Every row comes from one small tree of marks. The marks that hang from a mark follow it in brackets, in alphabetical order. Every link used is in the known rows. Which tree was each row made from?
Known rows
S(U): [-0.43 -1.41  2.02  0.40  0.12 -0.84  1.64 -1.45  0.32 -1.67 -0.78  0.70
  0.23 -3.28  1.38  0.05 -0.09  1.61  0.26  1.55]
U(D(X) Y): [-0.78 -1.26  2.26 -3.11  1.01 -2.63 -0.69 -3.67 -1.25 -0.53  2.76  1.78
  0.04 -2.65 -2.61 -0.98 -1.17  2.36  2.57  1.07]
Y(D(X)): [-1.03 -2.12  2.87  0.55  1.29 -3.31 -0.41 -3.17 -1.38 -3.07  0.41  2.23
  0.66 -2.01 -2.10 -1.26 -0.56  1.27  2.67  0.33]
D(X Y): [-0.16 -2.00  4.23 -0.03  0.79 -3.77 -0.37 -2.35 -3.76  0.21  1.22  1.84
  1.12 -1.65 -1.02 -1.91  0.95  2.69  3.00 -0.26]
X(U(D)): [-0.86 -1.52  1.95  1.55  1.44 -2.38  1.12 -3.31  1.62 -3.16  1.65  2.55
  0.08 -3.01 -0.89 -0.92 -0.75  0.96  2.17  1.06]
Y(D): [-0.67 -1.90  1.58 -0.33  1.09 -1.90 -0.02 -1.32  0.96 -2.66 -0.27  0.71
  1.20 -1.50 -1.30 -0.59  0.44 -0.08  1.45  0.54]
S(D(X) N U): [-1.43 -3.29  6.98  1.26  0.73 -2.18  1.17 -2.17 -1.15 -1.24 -1.29  2.93
 -1.31 -4.05  2.22  0.34 -3.96  3.53  1.62  1.96]
N(D(X Y) S(U)): [-0.42 -3.33  5.74 -3.14 -0.10 -0.84  2.21 -4.62 -0.34 -0.58  0.58  1.36
  0.68 -3.29  0.27 -0.66  0.08  2.32  2.54 -2.41]
N(U): [ 0.28 -0.45  2.26 -1.57 -0.43 -0.39  1.65 -0.21  1.55 -1.40 -0.56  0.09
  1.19 -2.28  1.39 -0.59  0.62  1.15  0.74  0.58]
S(N U Y): [ 0.14 -2.94  4.90 -0.45 -0.86 -1.44  2.09 -1.26  2.16 -0.93 -1.88  0.42
 -0.30 -2.11  3.65 -0.91 -1.47  1.36  0.38  0.87]
U(D): [-0.31 -1.27  1.49 -0.39  0.51 -1.66 -0.27 -1.41  2.15 -0.75  1.79  2.07
  0.61 -2.35 -1.24 -0.31 -0.29 -0.10  1.02  1.11]
D(X(U)): [-1.14 -1.62  3.32  2.89  1.91 -3.57  1.39 -4.12 -2.58 -3.19  0.63  2.19
 -0.30 -2.48 -0.14 -0.99 -1.21  2.69  3.33  0.74]
S(D(X) N U Y): [-0.53 -3.72  7.82 -0.28 -0.41 -3.00  0.90 -2.08 -1.31 -0.13 -1.97  3.34
 -1.66 -3.53  3.16 -1.09 -3.94  2.89  0.90  0.97]
X(U(D Y)): [-1.05 -1.41  1.40 -2.00  1.75 -2.05  1.02 -3.74  0.59 -2.57  2.02  0.72
  0.10 -2.74 -1.52 -0.92 -0.61  2.05  2.57  1.08]
Y(D(X(U))): [-1.58 -2.46  3.34  2.49  2.30 -4.02  0.86 -5.09 -1.78 -5.64  0.36  2.66
  0.09 -2.62 -1.68 -1.74 -1.00  2.34  3.83  0.36]
U(Y): [-0.49 -1.03  1.08 -3.50  0.88 -1.08  0.52 -0.81 -0.85  0.34  0.36 -1.51
  0.90 -1.17 -0.35  0.17  0.29  1.47  1.31  1.06]
S(D(X(U) Y) N): [-1.51 -3.89  8.33  1.89  2.09 -4.58  1.06 -3.20 -3.29 -1.42 -0.05  2.99
 -0.41 -2.57  0.94 -1.47 -2.37  4.34  4.26  0.13]
X(U(D(Y))): [-0.46 -2.20  3.25  0.55  1.38 -3.35  0.66 -3.54  0.05 -2.23  2.22  2.60
  0.89 -2.68 -1.44 -2.34  1.12  2.00  2.96 -0.01]
S(N(D(X)) U): [-1.00 -3.29  6.38  0.12  0.05 -0.16  1.81 -4.07  2.47 -2.15 -0.67  0.77
 -0.49 -3.37  1.95  1.25 -3.09  2.14  2.40  0.94]
N(S(D(X(U)))): [-1.80 -2.56  5.01  0.57  2.23 -3.26  2.37 -3.40 -3.05 -1.68  0.15  3.56
 -0.92 -2.86  0.16 -0.36 -2.68  2.43  2.81 -0.98]
D(X(U) Y): [-0.73 -2.33  4.63  1.91  1.80 -4.51  0.95 -4.18 -4.20 -2.28  1.15  2.28
  0.55 -2.31 -0.67 -2.39  0.56  3.73  4.19 -0.35]

Write each row's tree
[-1.36 -1.48  2.77 -0.66  2.16 -3.14  1.40 -4.53 -3.64 -2.60  0.94  0.46
 -0.28 -2.32 -0.72 -0.99 -1.09  3.87  3.73  0.80]	D(X(U(Y)))
[ 0.01 -0.71  3.48 -1.25 -0.34 -1.86  0.43 -3.07  1.17 -2.18  1.90  3.33
  0.35 -3.68 -0.78 -1.85 -0.81  2.11  2.02  0.57]	N(U(D(X)))
[-0.21 -1.36  3.89 -3.82 -0.14 -0.13  2.63  0.48  1.09  0.21 -1.03  1.45
  0.57 -2.68  1.77 -0.07 -0.89  0.92  0.22 -1.17]	N(S(D) U)
[ 0.56 -2.79  5.11 -2.80 -0.99 -1.45  1.61 -0.99  4.27 -3.03 -1.92  0.12
  0.98 -1.33  2.09 -2.48 -0.48  0.54  1.36 -0.59]	S(N(U) Y(D))
[-0.22 -2.09  4.20 -0.46  0.68 -4.06 -1.19 -3.36 -1.85 -0.22  2.98  3.56
  0.87 -2.65 -2.52 -2.40  0.52  2.23  3.08 -0.10]	U(D(X Y))
[ 0.22 -0.89  2.24 -3.62 -0.47 -0.14  2.53 -1.67  4.18 -1.50  1.43  1.74
  1.10 -2.77 -0.11 -1.06  0.29  0.22  0.99 -1.21]	N(S U(D))
[-0.86 -3.29  5.70 -1.50  1.42 -2.11  2.45 -5.51 -0.96 -1.64  1.29  1.38
  0.77 -1.99 -0.50 -0.96 -0.06  2.14  4.39 -3.05]	N(D(X(U) Y) S)
[-0.43 -1.70  4.96 -4.11  0.04 -1.39  1.20 -3.44  2.15 -2.05  1.82  0.84
  0.14 -2.94 -0.20 -1.39 -2.04  3.58  3.16  0.94]	S(N(U(D(X) Y)))
[-0.29 -3.81  4.88 -0.80 -0.40 -1.94  1.49 -2.27  3.02 -3.27 -2.20  0.70
  0.07 -2.24  2.03 -1.74 -1.22  0.92  0.91  0.40]	S(N U Y(D))
[-1.47 -2.18  1.46 -1.97  2.36 -2.30  1.32 -3.63 -0.50 -4.55  0.01 -0.62
  0.67 -1.91 -1.57 -1.25  0.11  2.17  3.04  0.56]	X(U(Y(D)))
[-0.33 -2.90  5.89 -2.49 -0.40 -2.72  1.80 -2.54 -2.55  0.63 -1.25  3.88
 -1.29 -3.63  1.97 -1.55 -2.54  1.99  0.23 -1.30]	N(S(D(X) U Y))
[-0.11 -3.59  5.92 -2.03  0.18 -0.46  0.70 -1.31  3.10  0.57 -0.04 -1.07
  1.59 -0.83  1.08  0.60 -0.09  0.56  2.69 -0.59]	S(N(D(Y)))
[-1.20 -2.03  2.37 -3.06  1.62 -2.98 -0.45 -3.54 -2.40 -2.54  0.74  0.39
  0.66 -1.79 -2.65 -1.30 -0.49  2.38  3.00  0.44]	U(Y(D(X)))
[ 0.21 -2.06  5.24 -4.88 -0.28 -1.13  2.12  0.27 -0.50  1.03 -0.48  1.42
  1.42 -2.47  1.29 -1.46  0.84  1.97  0.99 -2.24]	N(S(D(Y)) U)
[ 0.34 -2.36  5.91 -5.17 -0.65 -0.36  2.25 -3.39  0.90 -0.28  0.79  0.71
  1.66 -2.31  0.21 -1.22  0.79  1.91  3.01 -3.41]	N(D(X Y) S U)
[ 0.60 -1.63  3.53 -4.65 -0.62 -1.16  2.06 -1.75  2.59 -0.64  1.95  1.75
  1.96 -2.58 -0.54 -2.47  2.03  1.30  1.77 -2.33]	N(S U(D(Y)))
[-0.33 -3.00  5.29 -3.45  0.45 -1.52  1.08 -3.59 -0.53  0.85  1.35  0.97
  1.32 -1.39 -0.97 -0.45  0.32  1.02  3.27 -2.99]	N(D(X Y) S)
[-0.14 -1.54  3.66 -4.97 -0.24 -0.08  1.58 -1.60  4.44 -1.61  1.12 -0.58
  0.78 -2.51  0.59 -0.71 -1.13  2.23  1.96  1.09]	S(N(U(D Y)))
[ 1.11 -1.25  3.14 -4.66 -1.40 -0.69  2.94 -0.47  2.13  0.04 -0.93  0.34
  1.00 -1.23  2.42 -1.97  0.64  0.02  0.23 -2.38]	N(S(Y) U)
[-1.12 -2.24  4.29  1.16  1.45 -1.59  1.25 -4.94 -0.14 -2.87  0.46  1.55
 -0.25 -2.74 -0.02  0.32 -1.90  1.56  3.39  0.03]	N(D(X(U)))
[-0.30 -0.96  3.02 -6.39  0.06 -1.09  2.07 -3.89  0.85 -1.37  2.52  1.46
  0.52 -3.13 -1.50 -1.85 -0.64  2.70  2.59 -1.34]	N(S U(D(X) Y))
[-0.37 -2.30  6.04 -5.51 -0.25  0.73  1.83 -3.20  2.71 -1.32 -0.15 -1.68
  0.46 -2.25  1.45  0.41 -2.28  2.87  3.23  0.05]	S(N(D(X) U(Y)))
[ 0.62 -2.23  4.62 -6.00 -0.93  0.98  2.68 -1.55  3.17  0.15  0.15 -0.72
  2.22 -1.78  0.99 -0.65  1.80  0.56  1.82 -3.26]	N(D(Y) S U)
[ 0.28 -0.97  2.73 -6.99 -0.61  1.93  1.49 -1.46  2.99 -0.46 -0.36 -2.46
  1.25 -2.34  0.97  0.64 -0.01  1.11  1.18 -0.03]	N(D U(Y))
